Known rows, with every step that occurs
menat vezo: [ 15  22  -2   3  -8   7  -2   0  -1   2  12  12   4  -3  -2   6   2   6
  -9  -1  -7   2  -6 -19  -4  -4  -9  -3 -22  18   3  13   4  -8   8   0]
zukuf bizu menat: [ -8  -8   5  -1 -25   4   1 -32 -16  -3   8  30  10  -8   8   8  -5   9
  -9   9   0 -18  20   8  -5   2 -22  -1   4  40   9 -11  10   0  -1   9]
pupar garor zoti bados: [  0  13   5  -7  40   1  11 -31  23   4 -27   9 -26 -20   5 -12   3 -11
 -20  13 -15  -7   9  14  27  10 -30  -8  10  22  -5  -7 -24   7 -25  -7]
pupar garor: [  3   7   7   3  22  -1   7  -2   9   3   7  10  -8   9  -1  -4   4  -5
  -7   6  -4  -8  -2  13  -3  -8   4  -8  18  21  -9   4 -17  -7  -3  -3]
seku zukuf bizu: [-18   4   2  -1 -29   6  -8 -22 -20  -1  26  20  12  -4   4   6  -1   7
  -4  -1   0 -28  38 -11   5  -1 -18  -6 -21  16  10 -13 -18  -2  12  -2]
bekam dubo garor zoti: [ -8  10   0   5  29   8   9  -6  27  -1  -2  19 -21 -29  -2   0  -4  -9
 -29  15 -15 -29 -17 -11  -5  -7 -28  -2 -35  25 -18 -17   9  23 -16  -5]
pupar garor dubo bekam: [ -9   6   4  10  29   8   9 -11   2   8 -12   6 -21 -17   6  -2   3  -2
 -22  44  -3 -31   6  18  13   1   5 -12  -7  31 -16 -19 -11 -18 -10 -16]
vezo menat lerod bekam dubo garor: [ 10  16   6  -4 -14  20  15 -38  11  -7  29  10 -25 -11   5  10  -4  11
 -29  16 -27 -22  16   3 -35 -28 -12  -4  37  30  -6  -3  12   6   0  29]
lerod bekam dubo garor zoti: [  4  21   4   5  18  23   9 -13  24  -2   0  11 -22 -30   5   1  -2  -2
 -30  42 -17 -19 -14 -13  -5  -8 -26  -3 -25  40 -25 -13   6  22 -15   6]
bados zoti gefo nibota: [-12  31  -6  -1   8  10  -2   6   0  -3 -20  -2 -17   5   2   9 -11   2
  -2   1  -4  -2 -35 -18  28  16 -22  -1  26   4 -10   9  10  13 -16  14]
bados zoti: [ -6  22  -2   6  12  12   0 -13  11  -1  16   2  -7  -2   0  -2  -9  -2
   2  27  -3  10 -23 -15   9  -6 -26   1  11  21  -3   3  -1   1 -12   5]
pupar garor zoti: [  0  10   5   4  30   1  10  -6  26   4  -4   9 -17  -8   2  -8   3 -14
 -18  17 -12  -4  -7   9   6  -7 -13  -7 -13  33 -22  -1 -23  -1 -20  -9]
nibota gefo: [ 11 -13   6  10  11   2   2  -5  -9  -3 -18  -5  -1  -9   0   1   0   3
  -5   4   3  -4 -10  -6  39   2   3   3   3 -18  15   4   4  17  -4   6]
bizu zukuf seku: [ -8  21  -4  -9 -21   6   3  11  -7  -4 -19  21  14  -6  -2   3  -6   2
 -16 -27   8 -31  34  -4 -28  -4  -4  -4  29  17  -5  -4   7   1   5 -10]
zoti gefo: [  0   2  -1   0   2   1   2  -4 -15  -1 -18 -11  -5  -7   0   6  -1   6
  -3 -25  -7 -19  -4   1  21   6  11   1  14 -14   6   4   0   4  -6   3]
seku zukuf bizu menat lerod garor: [-10  34   2 -22 -28   7   0 -43 -26  -1  58  36  -2  -3   5  15 -18   3
 -21 -11  -7 -16  48  21 -16  -1 -17 -11  -5  62   6  -4  -9 -17   7   8]
menat lerod bekam dubo: [  7  23  -1 -22 -35  24   6 -13  -6  -5  26   2  -8  -7   1   9  -8   8
 -15   3  -5 -18  -3 -17  -6 -24 -28  -2   6  30 -15  13   8   2  -2  25]
nibota gefo zoti: [ 14  21   5   9  18   8   4  11  -6  -3 -24   0  -4 -10  -4   4  -4   2
 -11  22   5  -9  -2 -17  40 -13  -7  -2   8 -34  17   4  20  39 -10   4]
vezo menat lerod: [  3  -6   0  -6 -27  -1   8 -31   2  -3  22  -1 -12   4   2   5  -5   3
 -12 -19 -17  -2  23  12 -20 -17  -3   0  27  -1   6   7  -1 -12   0  16]
bekam dubo: [-13  10  -2  -7 -11   5   1   4   3  -3   5   7   1  -9  -4   3  -5   1
  -6 -14   3 -20 -12 -19   4 -14 -17   2  -3   9 -10   1  16  14  -6   5]
menat lerod garor dubo: [ -3  18  -5 -17  20  10   8   4  17   6  34   7 -21  -7   2   7 -11  -8
 -28  -8 -11   3   7  33  11   2  -9  -5 -26   8 -27   9   9 -16 -19  -4]
bekam dubo garor: [ -7   6   2   5  21   4   7   0  13  -2   6  20 -11 -12  -5   4  -3   2
 -18   1  -7 -30 -12  -7 -14  -9 -12  -1  -3  16  -5  -9  16  21  -1   3]
lerod bekam: [12  6  4 -2 -8 16 -1 -5 -2 -1 -2 -9 -1 -1  8  1  3  6 -1 30 -2  7  4 -1
 -2 -1  2 -2 11 18 -9  1 -3 -3  1 10]
bizu menat vezo: [ 14  21   1   2 -18   5   1 -15 -16   0   7  25   3  -3  -1   6  -2   3
  -4  -5  -1  -1  -6 -11 -18  -1 -11  -3 -12  49  13  11  14 -11  11   4]
seku zukuf bizu menat lerod garor zoti: [-13  37   1 -19 -22  10   4 -46 -12   0  51  39 -11 -19   7  10 -20  -8
 -33   0 -14 -14  40  15  -9  -1 -35 -11 -38  73  -6 -10 -14 -13  -9   3]
zukuf bizu menat lerod garor zoti gefo: [  1  27   1 -16  -5  12  11 -45  -6  -2  20  23 -16 -28  10  16 -20   1
 -40 -11 -25 -19  16  29  23   0 -28  -5  -8  56 -10   0   0  -6 -31  13]
garor lerod: [ -6 -27  -2  -4  -1  14   1   6   0   6 -15  -9 -14   0   4   4  -1   0
   4 -10   6  22   0  -2  20   4   2  -6   6   4  15  -2 -12  -3 -10  -2]
vezo menat: [ -4  -8   4   6 -13  -4   3 -21   7  -2   1  -6  -3  -1   5   1   3   3
  -7  -5 -11   4  18   8  -3  -7   9   2  27  -7   3  -2   3   1  -4   6]
seku zukuf bizu menat lerod garor pupar: [-24  41   2  -2 -13  10  -5 -51 -35   6  52  33 -10   4   6  17 -22   5
 -25 -19  -1 -21  49  24   7 -15  -7 -10 -32  58  -3  -5 -11 -26   5   1]
garor dubo bekam lerod: [-13  20  -1  -1  16  13   7  -6  -6   0 -21  -9 -13 -19   2  13  -7   5
 -17  15   2 -16  12 -10  31 -10 -21  -1 -31  11 -10 -23   4 -10 -11   4]
seku zukuf: [-13  12  -1  -2 -17  -1  -5  -7 -20   1  12   2   0   3  -3  -1  -2  -4
   7 -15   4 -12  21 -12 -10   3   9  -4 -12  10  11  -6 -19  -6  16  -6]
bizu zukuf: [ -1   0  -4  -2 -14   0   0  10 -11  -3  -8   4  10  -7  -3  -2   3  -4
  -8 -31   8 -21   9  -5   1  -5  -3  -2  24  14   1   4   2  -9   3  -5]
zoti bados: [ -2   5  -1  -9   9  -1   1 -24  -2   0 -22  -2  -9 -14   4  -1   1   4
  -3  -6  -4  -2  17   8  17  15 -20  -1  24 -12  16  -6   2  12  -8   3]
lerod garor dubo bekam: [ -6  29  -1   0  28  10   4  -4   9   7   2  -1 -15 -24  10   6  -6  -2
 -31  46  -4  -2   8  27  25   8   7  -7 -22  19 -24 -22   7 -11 -17 -19]

Rows
[-12 -16   0   1  19  17   7   3  13   4  -4  11 -26 -12  -1   9  -3   2
 -12  -9  -2  -9 -11  -7   7  -5  -6  -7   6  22  11 -13   3  17 -12  -1] -> bekam dubo garor lerod
[  4  22   4  -7  29  22  11 -38  23  -2 -26  11 -29 -43   9  -1   0   1
 -30  40 -19 -24   2  -6  16   7 -47  -4  -2  34  -9 -17   7  34 -22   7] -> lerod bekam dubo garor zoti bados
[  5 -16   3  -8  -8  29   1  -2  -3   5 -14 -19 -13   0  11   6   3   6
   5  23   5  28   5  -5  24   4   3  -9  16  20   4  -1 -18  -6 -10   8] -> garor lerod bekam
[  7  18   7 -10 -24  28  11 -50  -9  -8  34  42 -12 -17   8  18 -12  16
 -29  24 -14 -46  16   0 -36 -20 -42  -6  11  77   1 -10  19   7   2  33] -> zukuf bizu menat lerod bekam dubo garor
[  0 -26   2   7  31  11   7   1  12   7 -11   5 -26  -3   2   6   1   0
  -6   4  -4  12   2  12  -4   9   8 -10  11   9  19 -15 -13   5  -6  -3] -> dubo garor lerod
[-10  69   4   7  54  13  -1 -15 -12   4  -3 -11 -12  -4   4  19 -17   8
 -32  24   2  13  18   8  48 -29   3  -2 -18  19 -24 -15 -11 -12 -14  -1] -> dubo bekam lerod garor pupar
[ 13  23   5  -1  25   7   5 -14  -8  -2 -49   1 -12 -22   1   4  -5   7
 -16  17   3 -10  14 -10  61   5 -29  -2  33 -48  31  -1  20  54 -17   6] -> nibota gefo zoti bados
[  2  34   2  -4  12   7   4 -12 -15  -5 -17  -9  -2 -11   0  15  -8  10
 -11  19   2  -6  12 -20  16 -19 -14   0  -2  18   3 -19 -10  -4   0  12] -> dubo bekam lerod
[  6  63   4 -11  35   9   6  -5   0  -3   6  -7  -4  -9   2  17 -14   6
 -29  26  -4  16  14   4  24 -16  -6  -4   5  24 -14 -16  -8  -4 -12   8] -> dubo bekam lerod garor
[ -5  23  -4   7  13  14   3 -18  -6  -2  -3  -8 -14 -10   0   2 -10   4
  -2   2  -8  -6 -29 -15  29   0  -9   2  23   7   3   6  -2   5 -18   8] -> bados zoti gefo
[ -6  -5   1 -17 -20  34   2   0   2   2 -10 -10 -13  -9   7   9  -2   7
  -1   6   6   9  -9 -24  27 -11 -13  -6  15  31  -4  -1   0   9 -15  11] -> garor lerod bekam dubo
[  5  21   3   5  21  24  12 -16   7  -3 -19  -1 -27 -38   6   6  -3   4
 -31  23 -23 -38 -17 -12  20  -4 -13  -2 -15  29 -21  -9   4  26 -21   9] -> lerod bekam dubo garor zoti gefo
[ -4 -20   5  -3  22  12   8   3  11  10 -10  -1 -19   9   4   0   4  -4
  -1  -7   1  13  -2  11  16  -3   9 -14  25  26   6   1 -32 -10 -13  -5] -> pupar garor lerod
[-12  -7   3   3  30   5   9   4  17   8  -1  10 -20  -3   2  -5   6 -10
 -15   4  -3 -21   0  18  14   3   1  -9 -10  16 -22   1  -5 -12 -13 -12] -> pupar garor dubo
[  4  26  -1 -10   9   3  15 -35  15  -1  15 -11 -28 -22   7  10 -12  -5
 -41 -20 -37   3  17  29  24  -8   3   0  11   4 -16   7 -10  -5 -34   7] -> vezo menat lerod garor zoti gefo
[ -7   4   9 -15  -2  34  10   1  12   4  -6  -2 -20  -2   6   4   3   3
  -8  11   2   3 -11  -9  23 -20  -8 -14  30  53 -12   2 -20   2 -17  10] -> pupar garor lerod bekam dubo
[  0  34  -4  -9  17  13   9 -13   5   6  21   1 -22 -21   7  11 -14  -1
 -38  30  -9  -9  14  30  10   1  -7 -10 -23  22 -22 -12   3 -23 -15  -9] -> menat lerod garor dubo bekam
[-14  54   2   2  54   9   0   2   3   4  13  -7 -11  10  -1  13 -15   1
 -22 -14   1  24  11  10  49 -26   2   2 -23   1 -28   6  -4  -5 -18   4] -> bekam lerod garor pupar
[ -8  25   6  19  29  24   0 -17  -2   3   2   7 -23  -6   4   7  -3   9
 -20  28  -4 -23  -3  -6  10 -20   0  -3 -21  25 -22  -7   8  10  -3   3] -> lerod bekam dubo garor pupar
[  7  17   6   3  12  20   6  -7  10  -3   6  10 -13 -14   3   6   0   8
 -19  34  -9 -19  -7  -9 -13 -12  -7  -3   8  32 -13  -9  13  19   0  12] -> lerod bekam dubo garor
[ 15 -14   6   5  23  26   7  -7   9   6 -14  -6 -26  -3  10   6   3   7
  -7  37  -6  19   7   9   1   8   9 -11  20  26  11 -13 -17   1  -5   6] -> dubo garor lerod bekam
[-20  37   1 -14 -25  15   3 -54 -29   4  41  34 -14 -28  12  18 -20   4
 -36  24  -4 -39  54  26  -3   4 -20 -15 -36  74  -3 -28  -3 -27   0  -5] -> seku zukuf bizu menat lerod garor dubo bekam
[ -4   2  -4   2   9   4   5  -9  -1   1 -25 -11 -14 -24   2   0  -3  -5
 -14 -12 -14 -16 -10  -5  37   8  -4   1 -21  -5  -7  -1  -8   7 -21  -4] -> garor zoti gefo
[ -3  73  -2 -15  38   9   5   9   7  -4 -40 -13 -21 -18   6  22 -19   2
 -41  16 -13   5  -5  -7  52   4 -24  -4 -13  16 -35 -16  -4  10 -30   9] -> dubo bekam lerod garor zoti gefo nibota
[ -2  36  -2 -12   5   9  11 -29 -13   5  14  13 -26 -21   7  12 -17  -5
 -32  24  -4 -10  15  38  -4   4  -3  -9  -9  58 -12 -16  14 -26 -13  -2] -> bizu menat lerod garor dubo bekam
